Known rows, with every way that one mark hangs from another:
reved{radu{moriz}}: -0.45,3.28,3.98,0.49,-2.21,-1.50,0.02,1.72,-3.76,1.30,2.24,1.90,-2.01,1.07,0.30,-1.38,1.03,-1.16,0.15,-1.70,-4.16,-2.13,0.31,-0.16,0.52
vila{roturug}: -2.70,3.47,3.01,0.44,-2.95,-0.42,0.02,1.32,-3.29,1.87,2.31,2.02,-2.88,1.35,1.94,-1.44,2.21,-2.18,0.22,-0.57,-3.68,-3.08,2.63,-0.69,-1.29
mase{fasi vize}: -1.10,3.74,3.12,0.75,-2.30,0.31,1.21,-0.25,-2.16,2.00,2.05,2.43,-2.12,1.24,4.07,-1.69,1.97,0.38,-1.29,-0.12,-1.70,-1.35,0.95,0.77,0.11
zasa{fasi murot roko}: -1.19,2.27,5.03,2.23,-1.26,1.25,-0.19,1.55,-2.57,-0.51,0.09,1.63,-4.29,1.05,3.39,1.21,2.04,-2.86,-0.79,1.17,-0.47,-0.63,0.27,-2.69,-1.39
roturug{vila zasa{murot roko}}: -3.05,1.41,4.83,-2.33,-0.78,0.40,-0.66,1.45,-3.48,0.69,0.24,0.46,-5.59,0.60,2.25,-0.36,0.19,-5.15,-1.32,-0.08,-1.62,0.54,0.89,-4.29,-0.88
murot{zasa{radu}}: -0.81,3.92,1.96,0.11,0.19,-0.36,-1.37,0.50,-2.11,-0.25,0.20,1.05,-3.05,1.62,3.40,0.22,1.37,-1.38,-0.88,-0.02,-2.02,0.21,1.79,-0.17,0.71
fasi{kupug}: -1.18,2.18,2.21,-0.21,-2.86,-1.28,-1.01,0.51,-3.73,1.09,1.89,2.26,-4.07,-0.70,4.98,-0.72,0.57,-0.08,-0.25,0.78,-4.80,-1.66,2.43,-1.08,-0.35
mase{fasi{kupug} vize}: -0.83,2.50,2.61,1.19,-2.71,-0.29,0.96,-0.71,-2.72,2.09,1.82,2.52,-2.78,0.00,6.24,-1.43,1.39,0.96,-1.69,1.55,-3.07,-1.95,1.49,0.96,0.12
vila{roturug{reved}}: -3.64,2.99,2.86,1.46,-2.77,-0.50,0.02,1.42,-3.65,0.52,1.16,1.83,-4.01,1.18,2.42,-1.78,2.11,-1.23,0.30,-1.24,-3.39,-4.13,3.03,-1.58,-1.18
zasa{fasi murot radu roko}: -0.33,2.19,5.05,2.79,0.18,1.57,0.30,1.97,-1.79,-1.34,-0.89,1.38,-4.49,1.44,4.98,2.24,2.29,-2.99,-1.54,1.03,0.83,-0.04,-0.30,-1.94,-1.34
reved{radu}: -0.58,3.32,4.08,-0.24,-1.80,-1.41,0.24,1.47,-3.16,1.49,1.78,2.54,-2.83,1.37,2.65,-0.72,0.78,-1.18,0.06,-1.23,-5.27,-1.35,0.98,-0.82,-0.29
roturug{reved{radu} vila zasa}: -3.08,2.21,5.04,-1.73,0.09,-1.38,0.43,1.23,-4.46,-0.09,0.28,1.29,-5.75,0.72,2.36,-2.44,-0.42,-3.84,-1.13,-2.58,-4.59,-2.59,1.26,-3.29,1.30
roturug{zasa{roko}}: -1.39,1.75,3.51,-2.20,-1.98,-0.70,-1.99,0.59,-1.85,0.33,0.78,0.70,-3.70,0.91,1.99,-0.42,0.59,-4.06,-1.31,0.16,-1.48,-0.49,0.89,-2.49,-0.29
murot{zasa{fasi radu}}: -0.40,4.34,2.99,2.00,1.20,0.43,-0.73,0.08,-2.12,-1.35,-0.06,1.45,-3.30,1.58,3.52,0.31,2.06,-2.83,-1.58,0.54,-1.04,-0.80,0.94,0.08,1.76
zasa{murot radu{reved} roko}: -0.33,0.91,3.04,1.67,-0.52,0.01,-1.43,1.95,-1.92,-0.93,-1.25,2.84,-4.31,1.37,4.57,2.27,1.34,-0.98,-0.29,-0.05,-0.20,1.31,0.62,-2.06,-2.72
murot{zasa{fasi{kupug} roko}}: -0.82,2.45,3.37,1.31,-0.74,-0.39,-2.26,-0.71,-1.69,-0.32,-0.13,1.60,-3.40,0.59,3.78,0.33,0.56,-2.92,-0.81,2.99,-2.31,-2.09,1.40,-0.86,1.06
mase{fasi}: -1.53,4.21,2.62,0.92,-1.55,0.06,0.27,1.43,-3.12,0.88,2.18,1.91,-2.44,0.90,3.26,-0.59,1.41,-0.23,-1.52,-0.67,-2.78,-0.51,1.28,0.04,0.69
vila{roturug{zasa}}: -2.64,2.52,3.08,-0.87,-2.68,-0.87,-0.49,0.65,-3.68,1.28,1.76,1.02,-3.22,1.52,1.61,-1.79,2.24,-4.54,-1.33,-0.21,-3.17,-2.57,2.05,-1.27,-0.22
zasa{fasi{kupug} radu{reved} roko}: 0.79,0.72,3.88,2.75,0.13,-0.36,-1.79,0.52,-1.22,-1.76,-0.84,4.04,-4.12,0.17,6.46,1.38,0.78,-2.03,-0.88,1.39,-0.70,-1.80,0.46,-0.26,-0.36
roturug{vila}: -2.95,4.04,4.04,-1.60,-1.08,-0.05,0.14,1.67,-3.70,1.60,2.35,2.21,-4.35,0.06,2.24,-1.82,0.16,-2.20,0.38,-1.87,-3.77,-1.05,2.23,-2.05,-0.22
zasa{fasi{kupug} murot roko}: -0.93,0.91,4.38,2.45,-1.77,0.56,-0.50,0.94,-3.01,-0.35,-0.13,1.80,-4.88,-0.17,5.42,1.41,1.34,-2.26,-0.91,2.81,-1.83,-1.43,0.74,-2.55,-1.20
zasa{fasi{kupug} murot radu roko}: -0.07,0.86,4.61,3.02,-0.24,0.95,-0.08,1.42,-2.23,-1.14,-1.15,1.43,-5.14,-0.06,7.20,2.38,1.58,-2.42,-1.73,2.74,-0.44,-0.69,0.17,-1.78,-1.10
vize{mase{fasi{kupug}}}: -0.38,1.85,3.38,1.30,-2.38,-0.37,-0.48,0.83,-2.95,1.27,2.36,2.02,-3.48,-1.55,5.87,-0.30,-0.29,0.40,-1.25,2.16,-4.00,-0.19,2.02,1.22,0.49
radu{reved}: -0.83,2.58,1.94,0.49,-1.87,-1.27,-1.84,0.77,-3.30,-0.01,1.36,4.25,-3.23,0.74,2.37,-0.77,1.13,-0.32,0.51,-1.69,-3.05,-0.59,2.00,-1.08,-0.66
murot{zasa{radu{reved}}}: -0.40,3.12,1.32,0.97,0.52,-1.06,-2.18,-0.01,-2.25,-1.00,-0.51,2.78,-2.95,1.71,3.21,0.40,1.35,-1.00,-0.62,-0.44,-1.84,0.42,1.71,0.00,0.58

Rows:
-3.59,1.97,2.89,0.18,-2.39,-0.95,-0.43,0.76,-3.93,-0.09,0.68,0.81,-4.43,1.25,1.84,-2.19,2.15,-3.47,-1.28,-0.97,-2.78,-3.88,2.46,-2.15,-0.06 | vila{roturug{reved zasa}}
-2.86,1.26,3.49,1.81,-1.77,-0.84,-0.16,-0.14,-4.39,-0.84,0.22,1.32,-4.98,0.32,3.96,-2.01,2.03,-4.21,-2.05,0.80,-2.93,-5.33,2.06,-1.68,1.07 | vila{roturug{reved zasa{fasi{kupug}}}}
-3.20,2.38,3.78,1.70,-1.47,-0.33,0.08,0.39,-3.97,-0.98,0.37,1.21,-4.54,1.34,2.33,-2.20,2.68,-4.68,-1.79,-0.53,-1.86,-4.84,1.73,-1.97,0.90 | vila{roturug{reved zasa{fasi}}}
-0.84,2.08,4.71,-0.47,-1.00,0.10,-1.36,0.23,-1.99,-0.79,0.45,1.20,-3.79,1.06,2.23,-0.42,1.19,-5.47,-1.84,0.58,-0.50,-1.42,0.12,-2.10,0.82 | roturug{zasa{fasi roko}}
0.40,0.77,2.91,4.29,0.25,-0.09,-0.12,0.73,-4.24,-2.16,-0.96,3.72,-5.19,0.03,7.18,1.63,2.29,-1.02,-1.81,1.23,-1.70,-0.36,0.68,-1.14,-0.24 | zasa{fasi{kupug} murot radu{reved}}
-0.69,3.23,2.59,0.56,-0.39,-0.29,-2.36,0.97,-1.09,-0.31,-0.13,0.20,-2.18,1.67,0.99,0.48,0.95,-2.25,-0.35,0.55,-0.04,-0.32,0.65,0.00,0.48 | murot{zasa{radu{moriz} roko}}
-2.03,2.79,4.16,-2.51,0.68,-0.19,0.03,1.27,-3.42,0.14,0.96,0.80,-5.05,0.43,3.42,-1.22,0.41,-4.66,-1.97,-1.63,-1.98,0.07,1.22,-2.12,0.91 | roturug{vila zasa{radu}}
0.18,2.08,3.22,4.72,0.31,0.51,0.02,1.56,-4.30,-2.42,-0.38,2.85,-3.65,0.96,2.65,0.74,3.18,-1.70,-1.44,-0.92,0.76,-0.31,-0.56,-0.59,0.29 | zasa{fasi murot radu{moriz reved}}
-0.26,0.96,2.82,2.63,-0.90,0.06,-1.43,2.19,-2.49,-1.04,-0.85,2.22,-3.29,1.12,2.19,1.52,1.77,-0.97,-0.25,-0.54,0.91,0.85,-0.12,-1.26,-1.92 | zasa{murot radu{moriz reved} roko}
-2.02,1.27,2.71,0.82,-0.13,-0.16,-0.08,1.33,-4.33,-2.20,-1.36,0.00,-6.12,0.86,4.70,0.26,2.08,-2.02,-2.56,-0.96,-0.88,-0.04,1.05,-3.43,-0.11 | roturug{reved zasa{murot radu}}
-1.45,2.37,5.98,-1.15,1.52,0.77,-0.24,1.16,-1.73,-0.89,-0.16,0.94,-5.05,0.69,3.42,-0.45,0.32,-6.81,-2.33,-0.32,0.23,-0.92,-0.06,-2.20,1.11 | roturug{vila zasa{fasi radu roko}}
-0.36,3.02,3.86,3.97,0.00,1.33,1.09,2.14,-4.11,-1.64,0.35,1.02,-3.75,0.69,2.86,0.60,3.34,-2.16,-1.98,-0.31,0.64,-0.56,-0.51,-0.85,0.51 | zasa{fasi murot radu{moriz}}
-0.96,2.29,4.60,0.00,2.08,-0.03,-0.30,0.53,-3.51,-1.82,0.03,3.01,-5.09,0.52,3.47,-1.15,0.88,-5.57,-2.27,-1.57,-0.72,-0.65,0.39,-1.56,1.86 | roturug{vila zasa{fasi radu{reved}}}
-3.86,1.42,2.93,1.05,-2.45,-0.37,0.19,1.02,-4.96,-0.22,-0.03,0.46,-5.26,1.46,2.52,-1.18,2.84,-3.33,-1.52,-0.42,-2.51,-2.84,2.18,-3.22,-0.86 | vila{roturug{reved zasa{murot}}}
-1.67,1.72,3.77,-0.72,-1.17,-1.74,-0.37,0.79,-3.99,-0.72,0.08,1.22,-4.71,1.25,2.70,-1.61,0.65,-2.46,-1.50,-1.75,-4.11,-2.45,0.87,-2.61,1.15 | roturug{reved{radu} zasa}
0.02,2.37,3.53,1.68,0.66,-0.01,-1.84,-0.24,-1.09,-1.06,-1.03,1.32,-3.64,0.77,5.45,1.25,0.82,-3.04,-1.45,2.92,-1.16,-1.37,0.93,-0.09,1.04 | murot{zasa{fasi{kupug} radu roko}}
-2.70,2.11,4.88,-3.36,-0.87,-0.30,-1.29,0.99,-2.47,0.95,1.07,0.80,-4.72,0.40,1.61,-1.45,-0.50,-5.38,-0.89,-0.75,-2.07,-0.57,1.09,-3.12,-0.03 | roturug{vila zasa{roko}}
-3.89,2.45,3.81,-1.94,-0.33,-0.57,-0.39,1.05,-4.42,-0.50,0.52,0.93,-6.15,0.00,2.21,-2.49,-0.03,-3.54,-1.05,-2.51,-2.78,-1.97,2.12,-3.74,1.07 | roturug{reved vila zasa}
-1.43,1.72,2.51,0.46,-1.20,-1.16,-0.98,0.58,-3.27,-0.01,0.41,2.27,-3.39,1.66,2.77,-0.91,2.30,-4.14,-1.61,-0.78,-1.90,-1.90,1.64,-0.45,-0.34 | vila{roturug{zasa{radu{reved}}}}
-2.48,1.76,5.90,-0.55,0.30,1.08,-0.03,1.04,-3.52,-0.37,-0.12,0.83,-5.57,0.67,2.47,-0.27,0.83,-6.40,-2.04,0.31,-0.54,-0.46,0.09,-4.03,0.25 | roturug{vila zasa{fasi murot roko}}
-3.37,1.45,5.10,-0.64,0.08,-0.83,0.96,1.57,-5.60,-0.35,-0.50,0.90,-6.65,0.89,2.90,-1.45,0.44,-3.58,-1.57,-2.01,-4.23,-1.20,0.95,-4.47,0.50 | roturug{reved{radu} vila zasa{murot}}
-3.79,0.71,3.57,0.90,-2.56,-0.28,-0.58,1.20,-3.54,-0.19,-0.69,0.23,-5.18,1.58,2.51,-0.57,2.15,-3.92,-1.29,0.44,-1.41,-2.86,1.76,-3.47,-1.69 | vila{roturug{reved zasa{murot roko}}}
-1.12,3.59,3.80,1.08,-0.33,0.21,-1.93,-0.10,-1.22,-0.44,-0.06,1.54,-2.89,1.65,1.87,0.22,1.09,-3.45,-0.49,1.52,-0.97,-1.47,0.98,-0.97,0.90 | murot{zasa{fasi roko}}
-0.34,3.58,3.84,1.50,0.99,0.63,-1.60,0.28,-0.49,-1.20,-0.94,1.24,-3.09,1.87,3.43,0.99,1.27,-3.61,-1.19,1.35,0.09,-0.89,0.46,-0.33,0.86 | murot{zasa{fasi radu roko}}
-0.58,1.75,3.66,-1.61,-0.68,-0.42,-1.58,1.08,-1.30,-0.35,-0.04,0.50,-3.91,1.16,3.51,0.42,0.78,-4.12,-1.93,0.00,-0.37,0.19,0.38,-1.72,-0.29 | roturug{zasa{radu roko}}
-3.07,3.23,4.94,0.29,-0.67,-0.99,0.86,2.37,-4.49,0.53,1.21,1.73,-4.45,0.36,0.68,-2.85,-0.03,-1.20,0.56,-3.32,-4.29,-3.38,1.29,-2.00,0.89 | roturug{reved{radu{moriz}} vila}
-0.17,2.41,1.86,1.46,-0.12,-0.81,-3.14,0.55,-1.23,-0.99,-0.77,1.89,-2.04,1.81,1.00,0.44,0.83,-1.78,-0.03,0.08,0.24,-0.23,0.59,0.27,0.40 | murot{zasa{radu{moriz reved} roko}}
-1.62,1.15,3.31,0.10,-0.70,-0.58,-1.57,1.60,-2.09,-2.01,-0.85,-0.42,-4.36,0.69,1.86,-0.66,0.97,-3.10,-1.64,-1.07,0.91,-1.71,0.20,-2.24,0.63 | roturug{reved zasa{radu{moriz} roko}}
-0.16,1.63,2.10,-0.57,-0.04,-1.28,-1.64,0.50,-2.98,-1.21,0.15,2.46,-3.86,1.05,3.58,-0.23,1.36,-2.92,-1.88,-1.40,-1.35,0.43,0.83,-1.22,0.53 | roturug{zasa{radu{reved}}}
-0.34,2.19,4.80,3.72,-0.19,1.52,0.18,2.32,-2.34,-1.52,-0.51,0.71,-3.61,1.09,2.59,1.62,2.52,-3.03,-1.52,0.73,1.92,-0.66,-1.00,-1.29,-0.58 | zasa{fasi murot radu{moriz} roko}
-2.87,2.80,3.81,2.14,-2.67,-1.36,0.67,1.88,-4.01,0.87,1.28,1.70,-2.83,1.58,0.58,-2.29,1.95,-1.45,0.26,-1.63,-4.04,-5.20,1.73,-0.71,-0.34 | vila{roturug{reved{radu{moriz}}}}
0.53,1.98,4.34,2.55,0.47,0.31,-1.51,1.18,-0.65,-1.94,-0.70,3.95,-3.50,1.33,4.21,1.05,1.31,-2.70,-0.63,-0.18,0.68,-1.12,-0.05,-0.56,-0.41 | zasa{fasi radu{reved} roko}
-2.17,2.86,4.14,0.79,-1.65,-0.20,0.07,0.28,-3.71,0.15,1.38,1.47,-3.31,1.54,1.80,-1.70,2.81,-5.89,-1.96,0.28,-2.18,-3.53,1.35,-1.05,0.78 | vila{roturug{zasa{fasi}}}
-1.28,1.73,2.28,1.07,-1.54,-1.23,-1.03,0.89,-3.72,-0.12,0.81,1.68,-2.64,1.60,0.87,-1.50,2.49,-4.16,-1.65,-1.00,-1.00,-2.35,1.00,0.08,0.22 | vila{roturug{zasa{radu{moriz reved}}}}
-0.22,3.54,3.81,2.28,0.73,0.46,-1.67,0.53,-1.02,-1.38,-0.50,0.64,-2.28,1.70,1.32,0.47,1.62,-3.71,-1.22,1.05,1.06,-1.34,-0.16,0.24,1.58 | murot{zasa{fasi radu{moriz} roko}}
-2.75,1.95,2.97,0.78,-1.10,-0.66,-0.03,1.14,-3.34,-0.66,-0.08,0.50,-4.70,1.55,3.35,-1.32,2.29,-3.44,-1.81,-0.96,-1.82,-3.32,2.00,-1.61,-0.02 | vila{roturug{reved zasa{radu}}}
-1.49,2.79,4.15,1.32,-0.35,0.00,0.37,0.67,-3.03,-0.32,0.71,1.06,-3.53,1.75,3.24,-0.92,2.98,-5.87,-2.59,0.18,-1.13,-2.95,0.92,-0.33,0.75 | vila{roturug{zasa{fasi radu}}}
-1.78,2.80,3.53,1.51,-1.89,-1.50,0.03,1.92,-3.96,-0.30,1.01,1.79,-3.50,0.94,1.04,-1.90,0.92,-0.04,0.18,-2.35,-3.76,-3.41,0.87,-1.26,0.65 | roturug{reved{radu{moriz}}}
-3.13,3.24,5.04,-0.38,-0.28,-0.96,0.91,1.96,-4.02,0.58,0.86,2.48,-5.36,0.51,2.76,-2.09,-0.40,-1.26,0.52,-2.89,-5.20,-2.92,1.91,-2.72,0.14 | roturug{reved{radu} vila}
-0.09,3.15,2.67,2.15,0.72,-0.28,-1.09,-0.48,-2.62,-1.11,-0.36,1.50,-3.77,0.59,5.76,0.64,1.48,-2.31,-1.82,1.94,-2.24,-1.43,1.30,0.22,1.96 | murot{zasa{fasi{kupug} radu}}
-4.22,1.71,3.81,-0.82,-0.32,0.06,0.24,1.27,-5.55,-0.84,-0.27,0.40,-7.01,0.09,2.82,-1.49,0.80,-3.18,-1.54,-1.83,-2.51,-0.76,1.78,-4.93,0.23 | roturug{reved vila zasa{murot}}
